What can hang from each mark:
J75: J155 J408 J867
J171: J867
J321: J155 J408 J867
J408: J75 J768
J867: J290 J768
J768: J315 J408
J315: J350
J290: J155 J408

Known rows, with every way that one mark hangs from another:
J75(J155 J408(J768(J315)) J867): [-11  14 -25 -13  82  -6   6  -5  -6 -51   7  21  19   0  -4  32  -4  40
 -15  15  -7   6   5 -26  -4]
J768(J315(J350) J408(J75(J155 J867))): [ 12  12 -14 -18  56 -10 -19   0   1 -26  11  27  10  -4 -29 -26 -17  55
  11  -5   2   7  23 -41  -7]
J290(J408(J75(J155))): [ 29  -8  -5   6  47  -4  -9  -1  16  -3   4   2  12   2 -14   3  13 -13
  -3  -4   1  22 -13 -23  10]
J321(J155 J408(J768) J867): [-14  -8  -4 -27  59  -8  23 -36  27   7  -3  13  33   4  -4 -10  23 -28
  16 -12 -13   5 -44   2  17]
J867(J290(J408(J75)) J768(J315)): [ 17  10  17  14 -29  -7 -11   7  10   0   4  -9 -41 -11 -35  -5 -17  -7
 -27   2   5  22 -27  -5   5]
J408(J768(J315(J350))): [-10  13 -22 -11 -28  13  12   4  20 -21   5  22 -27  -9 -35 -32 -15  34
   8 -18   7 -17 -29 -24   1]
J867(J290(J155 J408) J768): [ 32  -7  18  -4 -41 -10  19  -6  18  -4   1  -5 -27  14   9  40  -8 -16
 -34  -6   4  14 -19   0  20]
J290(J408(J75(J155 J867) J768)): [  9   0 -14   9  54  -7  -3  -2  13  -8   5  17  13  -8   5   5  27 -12
 -28   9   0  33   8 -33  -3]
J75(J155 J408 J867): [ 11  -8 -13 -13  76 -14   4  -3  -3 -40   7  22  29  26   4  47   2  29
  -9  11 -15   7   9 -24  17]
J867(J290(J155) J768(J315(J350))): [ 23   9  -9 -22 -91  -7  10   8  23 -18   5  16 -28   6 -17  18 -41  34
 -20  -9   9 -10 -18 -10   9]
J75(J408 J867): [  4  -9  -4 -14  55  -2   4   0   0 -27   5  17   5  27 -10  20   5  20
  -3   4 -12  -6  -5 -18  20]
J867(J290(J155) J768(J315(J350) J408)): [ 19  14  17 -24 -50  -7   9 -10   8 -25   5   7 -40  -1 -15   1 -39  36
  -5 -17   7  -4 -11 -12   4]
J75(J408 J867(J290)): [  9  -5  13 -10  16  -3   9   5   0 -16   2  10  -5  32 -11  35  -4  29
 -22  17 -16   9  -1  -9  26]
J768(J315(J350) J408(J75(J867))): [  5  11  -4 -17  34   1 -19   5   5 -12   9  21 -14  -2 -44 -53 -15  47
  17 -12   5  -6   9 -35  -4]
J321(J408(J768(J315(J350))) J867): [-15   9 -11 -15  31   4  18 -25  24   0   6  23  14 -10 -29 -39  -2  25
  21 -19  -3   5 -36 -17  10]
J290(J155 J408(J75 J768(J315))): [ 16  12 -17 -11  27  16  -1  -1  23   3   2  -7  -5 -18 -20 -20   8 -11
  -9  -7  18   0 -24 -23 -14]
J768(J315(J350) J408): [  1  10   4 -22  26   8   3  -9   3 -26   7  11 -29   3 -41 -39 -25  49
  32 -29   4 -19 -15 -22   8]
J867(J768): [  4 -12  -5   6 -40 -13  10   5  13 -31   3  12 -43   6 -13   1  -8 -20
 -10 -14  -5   0 -33  -1  15]
J171(J867(J290)): [  9 -11   7  -4 -53  -1  19  34  17   2  -1   7 -24  16 -24  25  -3  34
 -12   3 -10   8 -25  -1  23]
J290(J155): [ 25 -14 -20 -25 -11   3  19   7  23 -15  -1   6  -7  22  -8  13  -3  -6
   0 -14   2 -20 -18  -8  14]
J321(J867): [  7 -18  -7 -11   9 -10  18   1  18 -12   3  16  -8  17 -21 -15   4  -9
   5 -11  -9 -10 -40  -8  30]
J290(J408(J75)): [ 22  -9   5   6  24   7  -8   2  19  11   2  -4 -13   3 -28 -23  16 -21
   2 -11   4   9 -27 -18  12]
J867(J768(J315 J408)): [ -6   7  10  -4  20 -12   5 -10  -8 -46   6   0 -56  -8 -28 -20 -25   6
   8 -21  -1  -4 -23  -2   1]
J171(J867(J290(J408))): [ 16  -9  22   1 -11   1  18  20  13  15   2  -2 -17  15 -18  32   7  33
 -15  -1  -3  17 -23  -6  27]
J867(J768(J315(J350) J408)): [ -2  10   9  -8  -6  -8   0 -12   1 -39   9  16 -48  -9 -31 -32 -30  31
  18 -31   4  -9 -22 -18   2]
J408(J75(J155) J768(J315)): [  0  12 -33   1  10   1  -4  11  15 -26   2  10  -6 -22 -28 -17  -3   1
  -8   6   2  13 -19 -21 -16]
J768(J315 J408(J75(J867(J290(J155))))): [ 22  11   4 -29  19  -1  -4  10   4  -6   2  -1 -13   8 -25  -8 -19  27
 -15  10   2   3  21 -14  -4]
J408(J75(J155) J768(J315(J350))): [  4  16 -33  -3 -17   5 -10   9  23 -20   5  25   2 -24 -31 -30  -9  25
   2  -2   7   7 -18 -36 -14]

Rows:
[ 23  -2  -6  -2   9  15   4  -5  29  11  -1  -4  -5 -11  -2 -14  27 -35
 -12  -7  12   8 -27 -23  -5] => J290(J155 J408(J75 J768))
[ 16   0   5 -14   1   3  29  -3  18   5   1   6  -5  16  17  34  12   0
 -43   9   3  13   9 -14  13] => J75(J867(J290(J155 J408(J768))))
[  6  -7   7  -6  41  -4 -10   3   3 -12   3  10 -21   6 -24 -36   9   0
   5  -4  -7   8   5 -21   2] => J768(J408(J75(J867)))
[  0 -16   7   2  16 -23  17 -26  17  -9   4  13  -3   6  -7  -5   4 -28
   4 -16 -15  20 -40   6  24] => J321(J408 J867(J768))
[ 11  -2  36  15 -48 -10  -7   0   4 -12  -1  -4 -62  -9 -23 -25  -8 -23
 -13   1  -9  30 -26  -1   3] => J867(J290 J768(J408(J75)))
[ 29  -3  18  21 -25 -19  -8   1  13  -5   3   0 -17  -5  -3  26  -2 -23
 -36  10  -3  46 -17 -11  11] => J867(J290(J408(J75(J155))) J768)
[ 33 -10  13 -17 -14   3  23  19  21  17   1  -5   1  18   0  50   6  30
 -20  -3   3   9 -15  -9  22] => J171(J867(J290(J155 J408)))
[ 15  -3   6  -9 -14   3  16 -15  36  29  -6   0  17  -6  -4 -13  20 -33
 -15  10  -9  34 -33  -3   6] => J321(J408(J75 J768) J867(J290(J155)))
[ 10   9  17   1 -53  -9   5  17  14   2  11  13 -27  -7 -27  23 -23  63
 -17 -11   8  12 -27 -17  15] => J171(J867(J290(J408) J768(J315(J350))))
[ 39 -10  -5 -10  19   9  -4   0  27  13   1  -7   3   7 -12  -5  15 -21
  -3 -12  11   0 -21 -20   8] => J290(J155 J408(J75))
[ -3  15 -24  -3 -38  16  -9  12  26  -6   3  19 -24 -23 -46 -57  -7  19
   7 -10   9  -7 -33 -31 -10] => J408(J75 J768(J315(J350)))
[  5 -10  11   9 -87 -17  16  30  15 -11   1  12 -43   3 -14  33 -10  17
 -27   3 -10  19 -34   4  17] => J171(J867(J290 J768))
[ 20   1  12  -8 -17  12  30  -8  22   7  -3  -7 -19   8   8  24  10 -13
 -29  -1   5  10 -19  -8  13] => J867(J290(J155 J408(J768)))
[-13  17 -17 -17  36   9   1  -5   5 -30   9  29   3   0 -22  -5  -8  58
   0  -1   0 -12 -10 -36   1] => J75(J408(J768(J315(J350))) J867)
[ -6   2   1 -17  11  -2   2 -10  25  27  -5  10  23   5 -11   1  18 -17
 -18  17 -13  31  -1   0   2] => J321(J155 J408(J75(J867(J290)) J768))
[  1  11  11  -8  21 -33   8  -3 -15 -50   8  14 -27   5  -5  31 -34  37
 -29  10 -10  26  25  -5   4] => J75(J155 J867(J290 J768(J315 J408)))
[ 10  11 -15 -19  38  13  20 -10  16 -12   3  -4  -9  -5  -8   4   1   3
  -9 -15  15 -12 -20 -16  -2] => J290(J155 J408(J768(J315)))
[  3  -8  40   3 -19 -25  17 -16   1 -22   2   5 -49   4  -7  -9  -9 -17
 -12  -6 -16  19 -36   2  25] => J321(J867(J290 J768(J408)))
[ 16  -7  -2  -2 -38  -5  -3  26  16   6  -1  13 -18  18 -27  -5  -1   2
 -29  17  -9  16   3 -10  15] => J408(J75(J867(J290)))
[ -7  11 -23   2 -12  13  -4  14  18 -13   0   5 -30 -22 -44 -43  -1  -9
  -2  -2   4  -2 -33 -15 -13] => J408(J75 J768(J315))
[ -3   7  -6 -11  60 -33   3  -8 -15 -61  11  19 -19  -1  -4  17 -25  27
 -12  -4  -6  12  20 -14  -3] => J75(J155 J867(J768(J315 J408)))
[ 11  19   1   9  13   3  -1   2  11  -2   1  -5  -8 -19 -22   5  -2   4
 -27  15   4  34 -12 -17  -6] => J867(J290(J408(J75(J155) J768(J315))))
[  8  -8  -8   0  43 -29   0  -7  -5 -53   9  26  10  14  15  53  -4  12
 -24   9 -14  19   1 -19  12] => J75(J155 J408 J867(J768))
[ 23  -4  26  21 -47  -8  -7   3  16   9   1  -6 -41  -4 -18   0   0 -29
 -30   2  -1  33 -31  -5  14] => J867(J290(J408(J75)) J768)
[-10  -2 -17 -19  49  -2  -2 -16  25  16  -3  15  31   0 -12 -15  26 -23
   0   4  -8  17  -7  -8  -5] => J321(J155 J408(J75(J867) J768))
[ 27   3  11   1 -30  15   9   1  29  21  -4 -10 -15  -6  -3   1  18 -25
 -30   7   7  22 -23 -15   1] => J867(J290(J155 J408(J75 J768)))
